Each row comes from the steps of one walk. Every step used is in the known rows, and no mark comes twice. Write the walk behind each row, first mark first.
Known rows:
vozov > lome > vozop: [-3.25  2.20  3.22 -3.75  1.77 -1.81  3.47 -0.11 -0.06 -2.07 -2.01  1.49
 -3.57 -3.05 -3.40  1.82 -1.60  0.88 -1.16 -2.59  1.84  3.17  2.79]
vozop > nimo: [ 1.64 -0.04 -1.04  3.48 -1.77  2.05  0.89 -3.89 -0.30 -1.18  1.01  4.73
  3.89 -2.56 -0.04  1.57  3.61 -1.19 -2.35  4.43 -3.95 -6.69  1.84]
ratob > bimes: [-3.28  5.06 -2.20 -0.07  1.14 -0.72 -0.70 -0.14  0.24  0.05 -2.88  5.20
  1.77  1.71 -5.25  2.65 -1.52 -0.03 -0.69  7.03  0.83 -4.75  3.12]
fimi > ratob > lano > vozop: [-2.84  0.20  0.79 -0.68  2.40 -1.63  3.27  2.88 -1.61  0.20 -0.70 -0.34
 -3.05  1.32 -2.65  0.49 -0.88  4.94 -1.13 -3.24 -1.07  7.60  0.81]
fimi > ratob > muneve > vozov > lome > vozop > nimo > dulaka: [ 3.13 -2.65  4.67 -5.39 -2.82 -2.50  0.39 -1.50  0.76 -3.23  0.89 -5.76
 -3.26 -0.72  3.44  0.28 -2.69 -2.80 -1.37 -1.71  1.43  3.45 -3.61]
ratob > lano > vozop > nimo > nuzipe > fimi: [ 1.98 -2.06 -3.85  5.35  0.32  2.56 -2.35  0.20 -2.98  4.02 -0.68  1.62
 -1.21 -0.15 -0.12  1.40  5.81  0.75  0.19  1.83  1.81 -1.87  0.11]
fimi > ratob > bimes: [-2.61  3.49 -2.78 -2.39  0.12  0.13 -0.79  0.11 -2.06  0.30 -3.09  3.01
  0.75  2.80 -4.17  0.83 -1.88  2.34 -0.03  5.93 -1.03 -2.67  3.30]
nimo > nuzipe > fimi > ratob > lano > vozop: [-1.16 -1.06 -2.38  1.72  1.29  1.26  0.18  3.71 -3.81  3.55 -2.39  0.07
 -4.23  1.56 -1.69  0.85  2.99  5.35  1.11 -1.86  2.16  5.55  0.93]
nuzipe > nimo > dulaka: [ 3.83 -0.36  0.99  6.04 -2.81  4.90  5.09 -3.66  1.46  1.11 -3.19  4.80
 -0.10 -0.60 -0.45  4.93  4.37 -0.70 -0.74  5.48  4.91 -5.92  2.61]
fimi > ratob > muneve > vozov > lome > vozop > nimo: [-0.48 -1.20  4.13 -7.39  0.69 -4.09 -0.25  0.00 -1.09 -3.79  1.93 -6.37
 -1.29 -0.99  1.80 -2.81 -4.77 -0.89 -0.89 -2.98 -2.43  4.44 -4.33]
muneve > ratob: [-2.45  4.64 -2.67  1.21 -0.84  0.48 -0.93  0.65 -0.05 -0.26  0.80  4.01
  2.20 -1.19 -2.06  0.90 -1.16  0.82  3.50  1.62  0.52 -1.89  1.98]
ratob > lano > vozop: [-3.60  1.67  1.53  1.62  3.32 -2.41  3.32  2.58  0.48 -0.06 -0.83  1.33
 -2.05  0.34 -3.57  1.88 -0.43  2.93 -1.90 -2.32  0.73  5.83  0.80]
ratob > muneve > vozov > lome: [-3.23  2.78  6.06 -3.78  2.10 -5.11 -1.49  2.83  1.20 -4.29 -1.33 -2.83
 -0.64  1.26 -4.23  1.02 -4.96 -0.48 -1.52 -0.72 -2.16  5.44 -1.89]
lome > vozop: [-3.67  3.29  0.71 -0.59  0.25  0.79  4.84 -0.79  0.45 -0.58 -1.59  4.88
 -1.48 -2.58 -1.71  2.30  0.20  1.78  0.57 -0.15  3.27 -0.04  3.06]
dulaka > nimo: [ 1.12 -2.78 -0.92  6.49 -1.57  2.98  4.59 -2.08 -0.18  1.99 -3.23  5.67
  3.54 -0.62 -1.70  2.85  3.68  1.26 -1.84  5.32 -0.09 -5.92  5.66]
nuzipe > fimi > ratob > muneve > vozov: [-3.92  3.10  1.10 -2.34  0.13 -0.94 -0.79  3.11 -2.40 -0.51 -1.33 -2.68
 -0.45  4.72 -1.33 -2.18 -1.33  2.93  2.27  1.17 -1.85  2.55 -1.05]
lome > vozop > nimo > nuzipe > fimi: [ 1.72 -0.57 -4.58  3.67 -1.99  5.10 -1.07 -2.32 -3.00  3.49 -1.36  4.44
 -0.88 -2.46  1.43  1.33  6.59  0.19  2.08  3.43  3.70 -6.72  1.74]
muneve > ratob > lano: [-1.35  2.21 -1.09  1.45  1.21 -1.62 -2.18  3.21  0.51  0.49  2.39  1.50
  2.04  1.38 -4.06  0.83 -3.09  0.15  2.61  1.51  1.27  2.06  0.61]
muneve > vozov > lome > vozop > nimo > dulaka: [ 2.68 -1.54  4.55 -3.04 -1.94 -1.39  0.42 -2.93  1.47 -2.68  0.08 -1.46
 -3.96 -3.43  2.60  2.34  0.13 -5.92 -3.66 -0.28  1.55  1.32 -0.48]
vozop > nimo > vozov: [-0.14  0.55  1.79  1.72 -0.74  0.39  1.61 -2.40  3.02 -1.85 -0.38  3.68
  3.24  1.31  0.29  0.53  3.07 -3.90 -3.41  1.54 -4.93 -5.58  1.51]
nimo > vozop: [-4.62  3.12 -0.47  2.73 -1.29  1.73  4.73 -1.58  4.26 -0.49 -4.43  7.53
  1.22  2.16 -2.46  2.74  2.61  0.95  0.78  0.56  1.54 -1.96  2.82]
lome > vozop > nimo > dulaka: [ 3.54 -0.94  0.46  1.81 -4.14  2.51  3.71 -5.15  1.69 -0.55  0.42  3.57
 -0.99 -3.63  2.91  3.58  3.66 -3.18 -1.58  2.39  3.63 -4.95  1.42]
vozov > muneve > ratob > lano > vozop > nimo: [ 0.46  0.44 -1.93  0.28  3.08 -2.39 -3.02  1.79  1.65  0.27  4.94 -4.19
  2.90 -0.44  0.35 -4.14 -5.47 -0.06  1.02 -3.05 -1.77  2.69 -2.17]

Write each row's walk:
[-1.49  5.24 -2.84  0.52  0.59  0.81 -3.13  2.35  2.16  0.26  1.90  0.99
  4.40 -0.25 -2.46 -2.27 -5.59  1.63  4.88  0.00 -0.01 -1.19  2.60]  vozov > muneve > ratob
[-2.96  2.29  1.29 -0.39  6.06 -2.70  0.33  5.50  4.05  1.31  0.63 -5.74
  0.75  4.66 -1.37 -4.18 -7.46  0.80  2.52 -5.59  2.37  6.32 -2.48]  nuzipe > nimo > vozov > muneve > ratob > lano > vozop
[-1.88  0.40  1.31 -0.68  2.50 -3.66 -0.65  1.72  2.95 -0.79  2.55 -2.28
  0.95  2.67  1.07 -2.26 -2.20 -3.11 -0.98 -4.18 -2.39  2.34 -2.83]  muneve > ratob > lano > vozop > nimo > vozov
[-0.89 -0.35  4.07 -4.98  1.67 -3.02 -0.44 -1.50 -0.37 -3.13  0.93 -2.12
 -1.87 -3.56  0.96 -0.58 -2.29 -3.82 -3.26 -1.52 -2.19  2.68 -1.35]  muneve > vozov > lome > vozop > nimo
[-0.07  0.23 -0.44  0.14 -0.76  1.00  2.81 -3.67 -0.01 -1.03  1.38  3.18
  1.26 -3.80  1.45  0.63  1.48 -1.03 -1.18  1.31 -0.10 -4.05  0.88]  lome > vozop > nimo
[ 5.24 -1.27 -0.28  4.98 -4.82  3.07  1.84 -5.35  1.54 -0.78  0.30  4.95
  1.23 -2.52  1.50  4.41  5.42 -3.42 -2.72  5.04  0.09 -7.24  2.42]  vozop > nimo > dulaka
[ 1.48 -1.85 -5.09  2.44 -1.99  4.68 -0.55 -1.25 -5.62  3.12 -1.93  1.57
 -2.06 -1.00  2.15 -0.41  6.48  3.99  1.30  0.72 -1.07 -2.17  1.39]  lano > vozop > nimo > nuzipe > fimi > ratob
[-0.50 -0.79 -0.31 -2.90 -1.37  0.28 -3.12  1.47 -2.91  0.36  0.25 -3.90
 -0.94  1.52  3.65 -2.01 -0.94  1.10  3.15  0.62  1.75  1.50 -4.36]  lome > vozop > nimo > nuzipe > fimi > ratob > muneve > vozov
[ 3.82 -4.41 -1.79  2.65 -0.95  1.36 -1.73 -0.10 -2.37  1.18  0.78  0.96
 -0.37 -1.72  2.04  2.30  2.73  1.95 -1.16  0.25 -0.11  2.15 -1.68]  fimi > ratob > lano > vozop > nimo > nuzipe
[-0.72  0.70 -0.90  2.04  0.60  0.11  2.88 -3.02 -0.53 -1.08  0.64  2.25
  0.78 -3.39  1.24  0.61  2.54  0.57 -2.91 -0.47 -3.22 -2.18 -0.20]  lano > vozop > nimo
[-1.07 -2.52  3.14 -4.09  3.32 -3.51 -0.08  1.91 -1.06 -0.28 -1.18 -6.04
 -3.78  4.12 -1.88 -3.77  0.47 -1.15 -3.31 -5.25 -5.80  5.04 -0.15]  nuzipe > fimi > ratob > lano > vozop > nimo > vozov > lome
[ 0.18 -2.14 -2.09  0.97  1.31  0.32  0.70 -0.02 -3.80  1.81  1.13 -2.38
 -1.46  1.04  0.28 -2.97  2.92  2.13 -1.02 -0.91 -3.59  1.27 -0.07]  nuzipe > fimi > ratob > lano > vozop > nimo
[ 3.54 -2.69  0.10  0.29 -1.32  1.42 -1.60 -2.32 -0.88 -0.51 -0.49  2.88
 -0.75 -5.44  1.19  3.41  2.13 -1.53 -1.26  0.75  2.51 -1.97 -0.29]  vozov > lome > vozop > nimo > nuzipe
[ 1.90 -2.47 -1.64 -2.43 -1.78  0.99 -1.21  0.39 -3.07  0.72 -0.33 -3.86
 -0.97  0.51  0.21 -1.24  0.45  3.51  3.61 -0.76  2.03 -0.68 -2.65]  vozov > lome > vozop > nimo > nuzipe > fimi > ratob > muneve
[ 4.24 -4.18 -3.67  3.40 -1.34  3.11 -3.46  0.86 -4.14  3.83  0.55  0.82
  0.54  2.20 -1.11  0.38  4.61  1.50  1.07  4.40 -0.79 -1.79  1.23]  vozop > nimo > nuzipe > fimi > ratob > lano
[-1.59  3.53 -0.90 -3.00  1.30 -0.92 -2.52  1.50  4.70 -0.43  3.15 -2.78
  3.46  1.01  1.90 -5.31 -6.72 -2.54  3.77 -3.99 -0.25 -0.98 -0.43]  lome > vozop > nimo > vozov > muneve > ratob
[-2.09  3.71 -1.00 -1.54  2.23 -1.68 -2.72  2.07  4.45 -0.59  2.78 -3.18
  3.26  1.42  1.72 -5.23 -5.87 -1.30  2.34 -5.21 -2.46  0.29 -0.98]  lano > vozop > nimo > vozov > muneve > ratob
[ 0.82 -1.14 -3.69  1.80 -2.15  2.26 -0.25  0.14 -3.16  1.66 -0.37 -1.78
  0.23  1.51  1.75 -1.24  2.82  5.47  3.45 -0.34  0.64 -1.95 -2.88]  lano > vozop > nimo > nuzipe > fimi > ratob > muneve
[-2.68  0.54  2.64 -6.26  0.77 -2.03 -1.90  3.73 -2.85 -0.21 -2.60 -4.80
 -5.60  0.82 -0.60 -0.92 -2.87  2.09  2.97 -2.94  3.81  7.13 -2.20]  nimo > nuzipe > fimi > ratob > muneve > vozov > lome > vozop
[-2.31  1.14  2.01  0.45  0.92 -1.03  3.19 -1.50  2.81 -1.76 -0.84  1.56
  0.58  0.99  1.85 -0.23  2.08 -2.13 -3.91 -2.75 -4.25 -1.43  0.04]  lano > vozop > nimo > vozov
[ 3.58 -3.08 -1.50  2.52 -2.18  1.84  1.52 -1.68 -1.86  2.37  0.31 -1.64
 -3.66  0.90  1.97  0.01  5.03 -0.11 -1.24  0.23  0.39 -0.08  0.63]  nuzipe > fimi > ratob > lano > vozop > nimo > dulaka
[ 0.94  0.64  0.10 -0.10  2.35 -2.37 -5.31  3.64  4.52  0.02  4.54 -3.83
  5.42  4.15 -1.45 -3.90 -6.38 -3.25  2.09 -0.88 -2.23  0.61 -1.05]  vozop > nimo > vozov > muneve > ratob > lano
[ 4.10 -2.05  2.46 -0.73 -3.00  0.48  2.66 -4.53  1.55 -1.60 -0.04  0.98
 -2.66 -4.16  1.47  3.26  2.10 -3.78 -2.89  0.41  2.58 -2.20  1.23]  vozov > lome > vozop > nimo > dulaka
[ 2.71 -3.29  2.34 -4.42 -1.24 -1.33 -3.58  0.69 -1.26 -1.93  0.70 -3.89
 -1.09 -2.04  3.08  0.63 -2.56 -0.32  0.22 -1.07  1.47  3.89 -4.90]  fimi > ratob > muneve > vozov > lome > vozop > nimo > nuzipe
[ 0.47 -1.20  0.15  2.15  2.35 -1.65 -2.63  4.75  4.88  2.39  1.26 -2.96
  5.23  5.69 -2.67 -3.20 -6.48 -1.31  2.42 -0.20  0.55  1.46  1.98]  dulaka > nimo > vozov > muneve > ratob > lano
[-0.96 -0.45 -0.70 -1.39 -0.50 -0.36 -3.34  2.12 -3.18  0.31 -0.26 -4.29
 -1.38  1.95  3.23 -1.96  0.00  2.28  1.71 -0.86 -0.82  3.08 -5.02]  lano > vozop > nimo > nuzipe > fimi > ratob > muneve > vozov
[-1.81  0.67  2.44 -1.35  0.10 -0.30  3.28 -2.17  3.17 -1.71 -0.16  2.33
  0.94  0.30  1.72 -0.12  1.25 -3.52 -2.17 -1.49 -1.39 -3.25  0.84]  lome > vozop > nimo > vozov
[-2.15 -0.65  0.50  0.87  4.20 -3.35  0.14  5.41  4.27  2.32  0.08 -4.95
  1.52  4.32 -1.01 -3.76 -6.61  0.67  1.37 -5.30  1.05  5.80  0.37]  dulaka > nimo > vozov > muneve > ratob > lano > vozop
[ 4.68 -2.03 -2.43  5.74 -3.31  4.35 -2.18 -3.16 -0.58  0.52 -0.01  6.87
  3.28 -3.81  1.17  4.89  5.29 -0.89 -1.30  5.55  0.08 -6.90  1.07]  vozop > nimo > nuzipe
[ 3.07 -1.79 -1.91  2.67 -2.56  3.35 -0.51 -2.81 -0.45  0.61  0.20  5.41
  1.06 -4.93  2.45  3.82  3.73 -0.62  0.03  2.75  3.50 -4.56  0.11]  lome > vozop > nimo > nuzipe
[-1.23 -0.82  2.13 -6.63  1.00 -2.62 -1.01  0.14 -2.88 -1.44  1.02 -7.16
 -2.64  0.52  1.36 -4.40 -2.53 -0.34  0.76 -2.28 -2.26  2.94 -3.33]  nuzipe > fimi > ratob > muneve > vozov > lome > vozop > nimo
